What can hang from each mark:
Q_562: Q_740
Q_427: Q_800
Q_938: Q_762
Q_573: Q_740 Q_800
Q_800: Q_427 Q_573
Q_466: Q_740 Q_762 Q_800
Q_740: Q_427 Q_562 Q_573 Q_938
Q_762: Q_466 Q_938

Each row was made from one small tree. The marks that hang from a mark follow it in brackets, in the order of their numbers. Every link used is in the known rows. Write each row's tree.
Known rows:
Q_466{Q_740{Q_938} Q_800{Q_427}}: [-13.0 -46.7 -13.9  -7.7   2.2  -1.5 -22.2   0.7  12.0  10.5   9.7  13.7
   5.5  10.0  21.8 -20.6 -18.7   4.1  -7.8  -3.1   0.3  -2.0  -2.4]
Q_938{Q_762{Q_466{Q_740 Q_800{Q_427 Q_573}}}}: [-32.0 -35.3   0.7   6.4  28.4  -5.2 -22.0  -2.6   8.0  -1.2  20.8   3.1
   8.4  10.0  36.8 -21.6 -25.7  28.8  -3.4   8.9   5.9 -18.0  -0.5]
Q_562{Q_740{Q_427{Q_800} Q_573 Q_938{Q_762}}}: [ 20.5 -40.1 -18.8  -9.7 -24.8  34.0  -2.2  17.0  15.2  -4.4  19.0  -3.4
  18.7  12.8  28.7  -8.2  -3.1  13.7 -12.2  26.4 -15.0 -12.0  -0.4]
Q_800{Q_427 Q_573{Q_740{Q_938{Q_762{Q_466}}}}}: [-40.2 -39.8 -10.5   5.3   3.0  12.6 -27.6 -21.8 -10.9 -12.8  19.9   5.1
   2.6  12.7  30.0 -27.4 -16.5  34.1  -3.1 -10.3  -7.5  10.6  -4.5]
Q_762{Q_466{Q_800} Q_938}: [-10.5  -6.2  -4.3 -15.9  45.2  13.8 -12.1   0.4  19.1   6.6   7.2  -0.6
   5.5   1.0   5.6 -43.4 -26.5  28.9  -6.7 -12.6  -0.4 -30.3   7.1]
Q_800{Q_573{Q_740}}: [-12.3  -7.4   7.7   0.2  -5.8  -0.4 -28.0  -5.6  -6.0  -3.9   7.5   7.3
   7.7   0.9  23.9 -19.5 -14.8  42.0  -2.5  -8.6 -10.8  14.4  14.2]
Q_466{Q_740{Q_562 Q_573} Q_762{Q_938} Q_800{Q_427}}: [-21.0 -20.3 -11.3 -10.3  14.1  14.9 -22.2   2.8  20.1  14.3  23.3  -1.1
   5.4  15.2  14.6 -27.6 -25.8  18.0  -4.7 -13.2  13.5 -11.5   2.6]
Q_740{Q_427 Q_938}: [ 12.6 -49.7 -18.8 -19.3 -10.2  25.8  -9.6  10.1  12.5  -8.7   9.7   3.6
  14.9  19.8  15.6 -19.5 -11.0   9.5  -5.0   5.6  -6.8  -1.7   2.7]
Q_427{Q_800{Q_573{Q_740{Q_562 Q_938{Q_762{Q_466}}}}}}: [-18.2 -13.9 -10.7   3.8  10.0  26.5 -19.5   3.9   2.7   0.6  10.5  -5.7
  23.1   2.6  16.0 -20.5 -16.7  37.1  -7.3   7.5 -15.4   5.0   8.6]
Q_466{Q_740{Q_562 Q_573 Q_938} Q_800{Q_427}}: [ -8.9 -43.6 -21.8 -16.4  -6.8  25.4 -16.3   2.9  15.2  12.4  22.2  11.7
   7.9  19.8  16.7 -17.6 -12.3  10.6  -9.0   1.8  -0.1   0.2  -3.7]
Q_938{Q_762{Q_466{Q_800{Q_427 Q_573{Q_740{Q_562}}}}}}: [-29.2 -29.4  -5.8   3.1  22.4   7.5 -20.7  -2.5  10.8  -2.1  24.1   3.7
   4.2  13.6  30.0 -24.5 -25.3  37.2  -3.9   9.1   6.8  -6.5  -3.0]
Q_740{Q_427 Q_562 Q_573{Q_800} Q_938{Q_762{Q_466}}}: [  2.6 -55.5 -27.9 -25.7   5.8  58.2   1.5  25.3  17.3  -1.4  42.4  -6.8
  22.8  34.7  18.6 -19.4  -5.6  29.0  -4.5  25.5   5.0  -5.4  -7.1]
Q_573{Q_740 Q_800}: [  4.2  -9.1   3.5  -7.5  -1.5 -12.9 -24.8  27.1   1.0  12.5   8.9   1.1
  11.0  -2.6  22.4 -22.5 -11.0  32.5  -2.4  -5.8  -6.6  16.2   1.1]
Q_427{Q_800{Q_573{Q_740{Q_938{Q_762{Q_466}}}}}}: [-19.8 -15.1  -5.3   7.0  12.6  19.7 -21.3   4.0   1.6  -1.5   6.3  -5.1
  22.1  -0.7  17.7 -20.2 -18.4  36.0  -7.8   7.2 -14.9  -0.5   8.5]
Q_740{Q_427 Q_562 Q_573{Q_800} Q_938{Q_762}}: [ 11.4 -55.6 -25.5 -22.8  -6.6  55.4   1.1  28.9  15.9   0.5  40.8  -0.5
  24.1  37.0  17.8 -13.7  -1.7  22.3  -5.3  27.1   6.6   6.6  -4.7]
Q_800{Q_427 Q_573{Q_740}}: [-32.6 -24.8  -1.3   5.0  -3.7  -4.3 -30.5 -20.1 -10.9  -9.7   6.0  11.8
   1.1   6.0  28.2 -22.3 -16.0  32.5  -4.7 -14.9  -9.7  19.9   0.3]
Q_800{Q_427 Q_573{Q_740{Q_562 Q_938}}}: [-29.0 -32.4 -16.7  -1.9 -12.0  18.6 -25.8 -22.5 -11.1  -7.7  15.6  11.4
   3.5  14.7  22.5 -24.5 -11.3  31.2  -4.3 -14.4 -10.5  29.1  -1.4]
Q_427{Q_800{Q_573}}: [-10.9  -1.6   3.3   5.7  17.2  12.3 -13.9   4.4  -0.2  -1.6  -8.2   3.3
  24.8  -1.4  16.3 -12.9 -19.8  32.0 -11.4  13.8 -12.3   3.5  13.7]
Q_562{Q_740}: [ 21.4  -4.5  -1.7  -6.4 -17.9  -4.3 -11.1   5.2   0.9  -0.9   4.3   3.8
   6.4  -1.6  35.5 -15.2 -10.1  23.4  -7.7   6.6 -15.5  -4.1   4.1]
Q_740{Q_562 Q_938}: [ 14.8 -21.4 -21.3 -16.0 -10.5  38.8  -8.5   6.6   1.2  -0.6  16.1   3.7
  15.2  20.3  13.2 -22.2  -9.7  19.6  -4.7   3.8  -8.6  10.1   3.4]
Q_762{Q_466{Q_740{Q_427 Q_562 Q_573} Q_800} Q_938}: [ -8.7 -27.3 -15.9 -28.3  26.8  21.7 -16.7   4.8  29.8  11.2  20.7  -6.9
  10.6   6.8   5.8 -39.1 -17.1  22.0  -4.3 -18.7  -6.5 -31.4   7.8]

Which tree is each row?
[ -1.2 -19.5 -14.6 -14.2   0.5  23.6 -21.8  18.5  20.8   7.3  17.1 -19.7
  25.2   9.6  11.1 -23.8 -16.3  14.2  -2.9 -13.3  -7.2 -15.2  11.9]	Q_466{Q_740{Q_427{Q_800} Q_562 Q_573} Q_762{Q_938}}
[ -0.5 -42.1 -30.2 -16.8  -4.3  46.3  -5.5   3.6  12.9  -3.1  10.1   2.1
  27.3  19.8   7.1 -15.5 -10.1  20.6  -9.1  14.0 -11.5  15.0   8.4]	Q_740{Q_427{Q_800{Q_573}} Q_562 Q_938}
[ 19.6 -22.1 -11.5  -9.3 -16.2  -1.1  -9.1  12.0  14.6  -1.2  -2.9  -0.8
  15.4  -2.5  29.6 -11.3 -10.4  14.1 -11.3  13.7 -19.0  -5.8   3.6]	Q_562{Q_740{Q_427{Q_800}}}
[ -2.5 -40.6 -22.2 -10.7   0.4  52.7  -2.0  17.7  -1.1   0.7  38.7   3.4
  18.1  34.0  21.7 -17.5  -4.1  23.6  -7.4  21.0   6.2  11.3 -12.0]	Q_740{Q_562 Q_573{Q_800{Q_427}} Q_938{Q_762}}
[ 12.4 -19.2 -17.3 -13.8 -27.0  21.2 -24.0   9.4   3.0   4.0  16.5   0.1
   8.7   9.8  13.8 -25.3  -7.7  22.4  -1.7 -13.4 -17.6  16.7   3.2]	Q_573{Q_740{Q_562 Q_938}}
[ 20.5 -23.9 -10.8  -3.0 -21.9  14.0  -7.9   6.7  -0.4  -2.9  19.9   2.1
   8.8   9.0  37.0 -15.7  -6.4  18.3  -6.6  13.8 -11.2  -3.9   1.0]	Q_562{Q_740{Q_938{Q_762}}}
[-19.6 -31.2  -2.2   3.6  31.6   3.6 -14.0   5.9  13.3  -4.5  16.7   3.1
   6.2  14.3  31.6 -23.6 -28.8  25.2  -6.2  16.7  10.1 -22.1  -7.0]	Q_938{Q_762{Q_466{Q_800{Q_427}}}}
[ -2.5 -30.3  -9.2  -5.5  -3.7  12.4 -24.3  12.4  12.4   4.0  21.3  -0.9
   5.5   8.1  20.0 -26.9 -17.9  25.8  -2.5  -1.3  -4.6  -5.9   0.2]	Q_573{Q_740{Q_938{Q_762{Q_466{Q_800}}}}}
[ -5.7 -29.0  -5.9  -5.3   9.0  10.5 -12.8   8.2  13.5  -6.8  -5.7   2.6
  23.8   6.1  16.3 -12.0 -17.9  22.9 -10.0  13.6  -9.6   0.9  10.6]	Q_740{Q_427{Q_800{Q_573}}}
[-39.0 -20.3  -8.8  -2.6  23.9   2.6 -26.3 -14.7  11.5  12.1  20.2   4.6
   4.9  11.2  19.0 -29.0 -28.9  28.5  -2.4 -16.8  16.0   3.6  10.5]	Q_466{Q_740{Q_562} Q_762{Q_938} Q_800{Q_427 Q_573}}
[-12.1  -1.6   2.7   5.8   4.9   5.8 -23.1   5.9   0.9   1.5  -6.4   0.7
  21.0  -6.3  15.4 -15.9 -17.7  33.9  -9.2   2.5 -17.4   9.4  13.3]	Q_427{Q_800{Q_573{Q_740}}}
[ -9.2 -28.3  -9.0 -14.7  20.2   6.5 -18.1   6.2  16.2   9.1  11.5  -1.2
   9.5   2.9  20.1 -26.8 -22.8  24.7  -4.3   0.5  -4.4 -24.3   4.0]	Q_762{Q_466{Q_740{Q_938} Q_800}}
[  7.9 -37.9 -18.1 -11.6 -21.1  14.5 -24.2  17.4  15.5   1.0   3.2  -3.3
  16.6   3.9  10.6 -21.6 -10.7  11.6  -6.3  -6.2 -20.5   6.4   3.0]	Q_573{Q_740{Q_427{Q_800} Q_938}}
[ 21.9 -25.2  -6.2 -18.8 -17.0   8.4  -3.6  19.7  11.8   0.9  14.8   1.5
  11.5   7.0  33.4  -9.4  -3.2  26.2  -9.3  18.6  -8.0  -4.1  -0.4]	Q_562{Q_740{Q_427 Q_573{Q_800}}}
[ 14.7 -41.5 -31.4 -24.8 -14.4  63.4  -1.0  19.3  20.4  -2.2  15.3  -3.2
  27.9  25.4   2.7 -13.2  -5.8  13.7 -11.6  19.5 -13.4   0.2   1.4]	Q_740{Q_427{Q_800} Q_562 Q_573 Q_938}
[-17.7 -40.3 -23.9  -7.7   1.8  15.2 -21.0  12.9  -1.3   7.2  30.2  -2.1
   9.2  15.5  25.7 -30.2  -9.2  27.1  -2.2  -5.0  -3.3  20.1 -15.4]	Q_573{Q_740{Q_562 Q_938{Q_762{Q_466}}} Q_800{Q_427}}
[  5.2 -40.1 -18.9 -19.2 -21.3  31.7 -19.5  16.5  14.6   0.7  28.8 -13.0
  18.9  23.4  22.3 -14.0 -13.8  17.7   0.8   1.2  -0.6  -7.1   6.3]	Q_466{Q_740{Q_427 Q_562 Q_573 Q_938} Q_762}
[ -8.9  -9.5  -4.1 -13.2  26.1   1.7 -24.9  -0.5   4.3   3.9   9.4 -12.6
  12.0  -5.1  15.5 -44.0 -15.8  20.1  -0.6 -34.0 -20.2 -30.7   9.0]	Q_762{Q_466{Q_740} Q_938}
[-37.9 -13.3  -6.6  -0.9  23.2   9.4 -24.4 -14.3  12.9   6.9  16.8   7.3
  -2.1  11.6  12.6 -32.1 -32.6  38.5  -4.2 -13.9  19.3   9.4   7.4]	Q_466{Q_762{Q_938} Q_800{Q_427 Q_573{Q_740{Q_562}}}}
[ -9.0 -22.2   2.2   0.9  30.5   5.6 -12.6  13.6  15.7  -1.3  17.8   0.4
   9.7  11.9  29.6 -22.1 -28.2  30.2  -5.2  20.0   9.5 -25.5   0.1]	Q_938{Q_762{Q_466{Q_800}}}
[-16.1 -53.5 -12.7  -0.4   4.0  -1.0 -22.1   4.6  13.0   8.9  19.0  12.5
   7.2  14.3  27.6 -19.2 -18.8   3.2  -6.4   3.5   5.3  -4.8  -5.0]	Q_466{Q_740{Q_938{Q_762}} Q_800{Q_427}}
[-10.5 -18.3  -0.2 -11.5  25.2  -7.7 -21.2   8.0  17.3   9.4   6.4  -1.2
   8.3  -1.6  24.2 -25.0 -26.1  27.9  -4.6  -0.1  -3.8 -26.8   5.3]	Q_762{Q_466{Q_740 Q_800}}
[  6.9 -42.5 -14.3 -18.8 -11.8   5.4 -20.5  26.8  10.0   8.6  16.4   0.2
  13.4   8.3  17.2 -22.8  -6.0  22.6  -2.0  -4.0  -6.5  18.3  -1.1]	Q_573{Q_740{Q_427 Q_938} Q_800}
[ -3.5 -44.1 -18.9 -10.7   1.2  33.5  -8.3   5.0  11.4  -6.6   2.9   2.6
  24.9  13.8  10.5 -14.8 -13.0  18.2 -10.0  14.2 -11.0   4.5   9.0]	Q_740{Q_427{Q_800{Q_573}} Q_938}
[ 11.0 -22.6  -6.5 -17.1   1.3  41.9  -2.8  23.3  -0.5   3.6  20.8   2.7
  18.5  19.1  14.6 -17.0  -5.9  28.9  -8.0  17.0  -0.8   0.8   0.0]	Q_740{Q_573{Q_800} Q_938}
[ -2.1 -33.6 -12.2 -13.9   2.9  39.1  -4.1  14.2  -3.8  -0.4  19.9   5.7
  14.2  22.1  17.3 -18.9  -6.8  22.5  -9.9  12.8  -0.2   4.3  -9.3]	Q_740{Q_573{Q_800{Q_427}} Q_938}
[-23.9 -17.5  -9.8 -12.8  46.8  11.0 -13.5  -8.9  15.6   2.5   6.1   2.3
   1.3   4.4   8.7 -45.3 -27.3  22.8  -8.2 -16.5   0.6 -26.8  -1.6]	Q_762{Q_466{Q_800{Q_427}} Q_938}
